Each row comes from the steps of one walk. Every step used is in the known rows, and no mark comes twice. Write the walk behind each row, first mark first.
Known rows:
h w a: [-23 -10  -3  36 -10  25 -23 -10   1   3  12  48  29 -20 -63  34  15  -2
 -39 -10  62  19  17  32 -15 -50  -3 -31  21  33 -42]
b w: [-20   0 -17  48 -11  35   9   7  11   9  -5 -13  15 -14  24  43  12   8
 -48 -24  40  14  13  14  19 -34   7  12  11  40 -17]
u w b y d: [-14  -1   4  63 -19  22  46 -33 -10  11 -12  54   3 -25 -33  48  52  41
 -27 -22  40   6  38  17   8   9 -26  10  48 -26 -41]
a y d r: [ 13   7 -11  37 -25  22  17 -26  -5  18 -21 -53  13 -43  14  42   4  31
  24 -26  42   7  33  38  39 -23 -30  20 -11  48  -4]
h j d f: [-25   7  -6  42 -25   6  -6 -22  24   1   3  -1  32 -46  46  21  30  26
 -20 -12  47  15  16  -1 -18  -4 -32  13  -9  20   3]
u r a y: [ -9 -13  -6  39 -18   8  11 -34   8   3  -7 -50  11 -35 -73  37  -2  17
   5 -29  55  38  31  36  39  10   3  10 -50   5 -14]
j d r a: [-20   7  -9  45 -19  22 -18 -42  13  22 -13  12  19 -40  18  19   8   7
   2  21  47  12   3   3  48 -40 -12  11 -45  34  -1]
h w: [-27  -8   5  47 -10  27 -15 -14   4   3   6  32  24 -16 -30  34  16   6
 -42  -9  39  20  17  15 -11 -27  -4 -15  17  15 -32]
h j d y b w: [-27  -1 -15  53 -29  -4  14 -19  15   3  -3 -24  21 -22  29  27  12  17
 -34 -53  51  22  16   0   4 -26 -36  34  11  -9 -15]
w b: [-27   7  -5  46 -18  30  17 -14  -5   5  16  28   7  -3 -13  32  38  27
 -38  -4  31  21   9  12  27  17 -17  -3  20  -9 -31]
h j d y: [-26   2  -5  51 -34 -15   9 -24  17  -3  -3 -25  30 -30  36  15  20  22
 -27 -33  34  20  19   6  -2  -3 -38  17  -2 -10 -12]
d y b w: [-13 -13 -22  54 -11  18  28  -4   1  -4 -14 -17  -4   9  17  42 -16  29
 -48 -68  49  10   0  20  43 -50  -8  40  37   2 -37]
y d r a j: [ 14   8  -9  45 -20  -4   9 -31   1  10 -22 -22  24 -35  -7  42   0  32
  11   8  48 -13  28  26  63 -22 -31   4 -23  58   3]
q r a j d y: [ -7   2  -3  20 -20 -16  -8 -24   6  -5 -13 -17  29 -49  30  31   0  22
 -20 -24  53  27  13  -7  57 -33  13  -3 -46  -9  21]
u r a y b: [ -7 -14  -8  39 -15   7  12 -36   5   3  -2 -45   2 -27 -88  43 -10  20
   5 -40  63  35  29  33  46   9   0  22 -40   0 -12]
q r a y: [ -1   4   1  12 -18  12 -10 -18  -4   9  -5 -54  15 -50  -1  40   9  22
  -2 -20  52  31  21  16  56 -10  39  -2 -57  -5  38]
b w d f: [-23   3 -27  45  -6  55  18  16  21  10 -10   0  13 -45  78  42  18  24
 -41 -31  59  14  -5  24  20 -67  13  20  34  58 -21]
m w a: [-11   5 -14  27 -14  19 -31  -4   3  -5  25  40  28 -10   9  31  27  27
 -45  -4  45  21  27  11  -2 -27  -3 -24  23  43 -42]
h j d r a: [-20   7  -5  48 -32  -2  -8 -33  13  15  -4 -37  31 -44   9  17  18   9
  -5   4  50   7  20   5  14  -1 -27   7 -46  21  19]
u j d r: [-28   9  -8  46 -24 -24   5 -14  10  13 -13 -10  34 -24 -28  21  22  23
  -8   4  59  18   5  10  11 -28 -37  16 -13  23  -4]
b y d f: [ 14   7   3  63 -15  19  29 -19   5  -6 -16  37   9 -46  36  59  29  51
  -8 -45  38 -17  17  32  37 -16 -19  24  42  56 -10]
a y d: [  7   9  -7  32 -25  10  11 -23   0  10 -13 -25  14 -39  13  44  21  35
  10 -38  34  24  41  40  35 -13 -20  18   0  24 -16]
r a j: [ -8   9 -11  34 -25 -13 -16 -18   7  -3  -7  21  28 -31   2  32  17  13
 -34 -17  54  10  37  31  57  -8  19 -15 -55  31   6]
b y d r a: [ 19   8   4  69 -22  12  27 -30  -7   8 -22   0   7 -44   0  54  17  34
   9 -28  39 -26  21  40  67 -14 -14  17   6  56   9]
d y b: [-10 -10 -13  53 -13   2  24 -15   0 -10  -7 -12  -6   8   9  35 -15  39
 -37 -57  40   7   1  24  44 -27 -13  32  33  -9 -33]
r a j d y b: [-14   6 -17  37 -25 -18 -14 -35   9  -2 -12  44  20 -29  15  28   7  16
 -30 -39  65  22  26  17  69 -42   2  12 -42   4 -11]
r a j d: [-16  12 -11  33 -27 -14 -25 -32  14   2  -7  48  32 -43  18  26  23   7
 -27 -12  54  23  33  15  56 -24   8  -7 -59  22  -1]
q r: [ -7   3   6  27  -8   8   3  -4   3  -4   7 -55  15 -33   9  40  -1  30
 -20  -5  29  16   2 -10  24   4   7  -3  -1   1  25]
u y: [-17 -34  -9  49 -22   6  10  -8  -4  -9   0   3   2 -21 -15  34  26  36
 -28 -48  58  -2  21  43  15  -1  10  -5 -18  35 -18]
j d r: [-20   8  -8  49 -17  24  -6 -33  14  17  -8   1  18 -37  35  20   2  10
  -3  15  36   9  -2  -7  22 -36 -33  15 -14  38  -8]
b y d: [ 12  10   7  67 -20   2  30 -20   0  -4  -9  21   8 -37  13  57  28  42
  -9 -46  24 -13  26  33  43   1 -20  18  42  37  -8]
q r a: [ -6   3   5  21 -11   6 -12 -15   1   3   1 -42  17 -37  -9  39   6  27
 -14   1  43  20   8   3  54  -1  34  -8 -41  -5  36]
b y d r: [ 19   8   4  73 -20  13  35 -22  -5   4 -19  -6   6 -42  11  56  13  37
   4 -32  32 -28  17  31  47 -10 -31  20  32  61   2]
m w a j: [ -5   8 -20  25 -20   2 -30   0   3 -13  21  47  38 -19  26  32  24  22
 -53 -16  53  18  40   8  -3 -30 -12 -32  14  54 -38]

Which walk is each row?
[ -7 -11 -32  45 -16   3  23   1  -1 -10 -13   1   8  -2   9  42 -18  19
 -53 -79  72   7  10  30  39 -69 -15  22  33  23 -41]	d y b w a j
[ -9  15 -19  39 -21  21 -15  -6   7   3   5   5  27 -43  71  26  19  29
 -32  -2  51  10  24   8  33 -36   3 -13  -2  56 -15]	m w d r a j
[  2   4 -15  45 -22   9  -3 -21  -1   9 -19 -29  22 -35   3  29  -7   8
 -12   6  60 -16  20  26  56 -23  -1 -10 -60  64  19]	d r a j
[-11   7 -26  34 -18  37  14  -1  -1  16  -2 -27  -5 -39  28  48   7  16
 -19 -76  65  29  23  38  39 -47   9  36  14  23 -11]	a y b w d
[-15  13 -18  34 -20   0 -12 -19  24  -9  -8  58  35 -52  75  27  15  19
 -34 -23  55  16  21  -4   9 -41 -31   3 -13  51 -14]	a j d f
[ -4 -32  -6  50 -22  -5  18 -18  -4  -7  -5   5   5 -23 -25  44  29  53
  -5 -45  54  -4  29  43  27  -5 -13   4   3  35 -26]	u y d
[-15 -16 -11  46 -21 -19  14 -40  19 -11 -15 -12  25 -33 -43  28 -10  17
 -15 -33  56  35  24  14  39 -12 -22  10 -40   1 -31]	u r a j d y
[-15   2 -26  53  -5  39  21   5   4  16   3 -28  -8 -22  19  48 -13  17
 -29 -40  64   1  -5  16  42 -52  -4  37  39  41  -7]	y b w d r
[  7   5   3  12 -18   6  -5 -25  -4  11  -9 -57  17 -52  -6  46  11  33
  12 -18  50  29  26  17  63 -13  23   3 -44  -4  32]	q r a y d
[-36  -7   4  47 -13  42  -5 -19  -7   8  16  59  19  -6 -47  33  37   8
 -47  -6  44  30  12   9  -6 -17 -16 -19  29  -9 -49]	h w b
[ -6   6  -4  13 -13   1 -19 -22  12  -2  -8   0  30 -62  39  36   8  25
 -16  -7  64  23  11 -13  45 -32  15  -5 -52  14  33]	q r a j d f
[ -1   3 -23  21 -17  14  -7 -11  -8   7  10   3   6 -28 -38  41   3  13
 -11 -51  76  18  26  53  28 -37   0   2   3  35 -19]	w a y b
[-12  12 -20  23 -22   1 -38 -11  10  -9  20  69  42 -28  38  27  27  17
 -48 -13  55  27  37  -4  -5 -44 -20 -26  12  49 -42]	m w a j d
[-12  -4 -26  40  -4  26   1   3   0   7  13   9   0  -4 -32  52  -6  10
 -41 -46  72  10   8  23  29 -48  -1  20  34  35 -21]	y b w a
[ 10   3  -1   9 -13  19  -6 -24   0   9 -14 -41  17 -58  14  48  12  41
  14 -17  60  25  18  16  58 -27  23   8 -44  11  32]	q r a y d f
[  8 -31 -14  48 -28  -9  15 -25 -10  -1 -21 -11  13 -37 -24  41  16  42
   3 -37  77 -21  35  48  48 -22 -14  -4 -41  66  -7]	u y d r a j
[  8   6 -19  23 -21  28 -20 -15  -6   8   6   5  27 -28  15  37  20  30
  -7 -12  57  17  38  23  11 -46 -21 -12  12  63 -37]	m w a y d r
[-27   9  -1  47 -31 -11  -5 -23  19   3   9 -17  33 -37  23  20  29  16
 -22 -14  34  21  24  -1 -10  14 -32   9 -10   2   3]	h j d
[ -8  -4   1  67 -18  31  51 -35 -14  17 -20  32   2 -30 -33  46  41  38
 -16 -10  46  -8  32  16  10   2 -34  11  39  -9 -33]	u w b y d r
[  1   1 -14  38 -23  33  -3 -27  -6  24 -23 -51  10 -38  -1  29  -1   9
   9  -1  59  -2  19  42  60 -26  12   4 -68  54  16]	d r a y
[ -1   0  -8  14 -13  24  -6 -13  -7  14  -5 -54   6 -42  -8  52   1  17
 -10 -40  68  31  18  11  62 -33  39  15 -43  -3  37]	q r a y b w
[-11  12 -16  45 -26  -5  -5 -23  14   0 -11  12  33 -49  52  24  -1   4
 -23 -11  47   3  21  -5  20 -34 -41   0 -23  55  -3]	a j d r
[ 23  11  -1  67 -26  -1  26 -27  -6   2 -25   8  15 -52  12  56  16  30
   1 -39  48 -28  31  36  65 -17 -21  10  -1  67  11]	b y d r a j
[-15   6 -14  36 -29 -17 -14 -34  13  -2 -18  41  30 -36  30  23  16  13
 -29 -26  55  22  29  20  62 -39   5   0 -52  13 -13]	r a j d y
[-12   7 -22  29 -20  29  -4 -15  -1  22  -8  -5  -1 -42   5  43  17  13
 -13 -53  76  30  27  51  76 -46  41  24 -34  17   2]	r a y b w d
[ 10   5  -4  53 -13  11  19 -24   2  11 -15 -40  15 -24  -3  42  -3  39
  13  11  30 -14  13  17  40 -14 -44  14  16  53  -8]	y d r
[-16   9  -8  41 -38   4  -7 -36   9  20  -9 -48  30 -55  18  18  21   6
   4 -12  56  15  30  16  15  -8 -24  11 -58  22  22]	h j d r a y
[ -9  12 -19  41 -22  32  11 -12   3  23 -15 -45   8 -63  38  26   7  20
   7 -12  60   5   7  50  62 -41  18   7 -26  48   7]	w d r a y
[ 10   3  -4  47 -15  10   8 -34   0  17 -19 -31  15 -26 -17  41   3  36
  19  17  40 -11  17  27  65 -19 -23  11 -15  48   0]	y d r a
[ -3   6 -22  28 -21 -13  -9   0   4 -11   7  25  33 -32 -12  33   7   8
 -38 -25  66   3  30  37  15 -29 -13 -29   0  58 -19]	w a j
[ -7   8  -1  17 -18 -12 -19 -23   9  -1  -2 -11  30 -56  17  34   8  17
 -18  -8  54  27  18 -12  51 -19  15 -10 -53   0  34]	q r a j d
[-17   3 -26  45 -24  -9   7 -16  15  -8 -14  32  24 -28  59  33  -3  10
 -49 -62  58  20  21  -4  29 -61 -33  24  11  21 -30]	a j d y b w
[-19   2 -27  45   0  44  15   8  12   9   5   7  -6 -25  37  51   0  29
 -37 -50  69  10  -6  18  34 -58   4  39  48  37 -15]	y b w d f
[-16   6 -17  43 -29 -21   4 -22  17 -13 -15  33  33 -36  65  22   5  16
 -41 -43  42  20  23   2  24 -41 -35   6  -4  18 -29]	a j d y
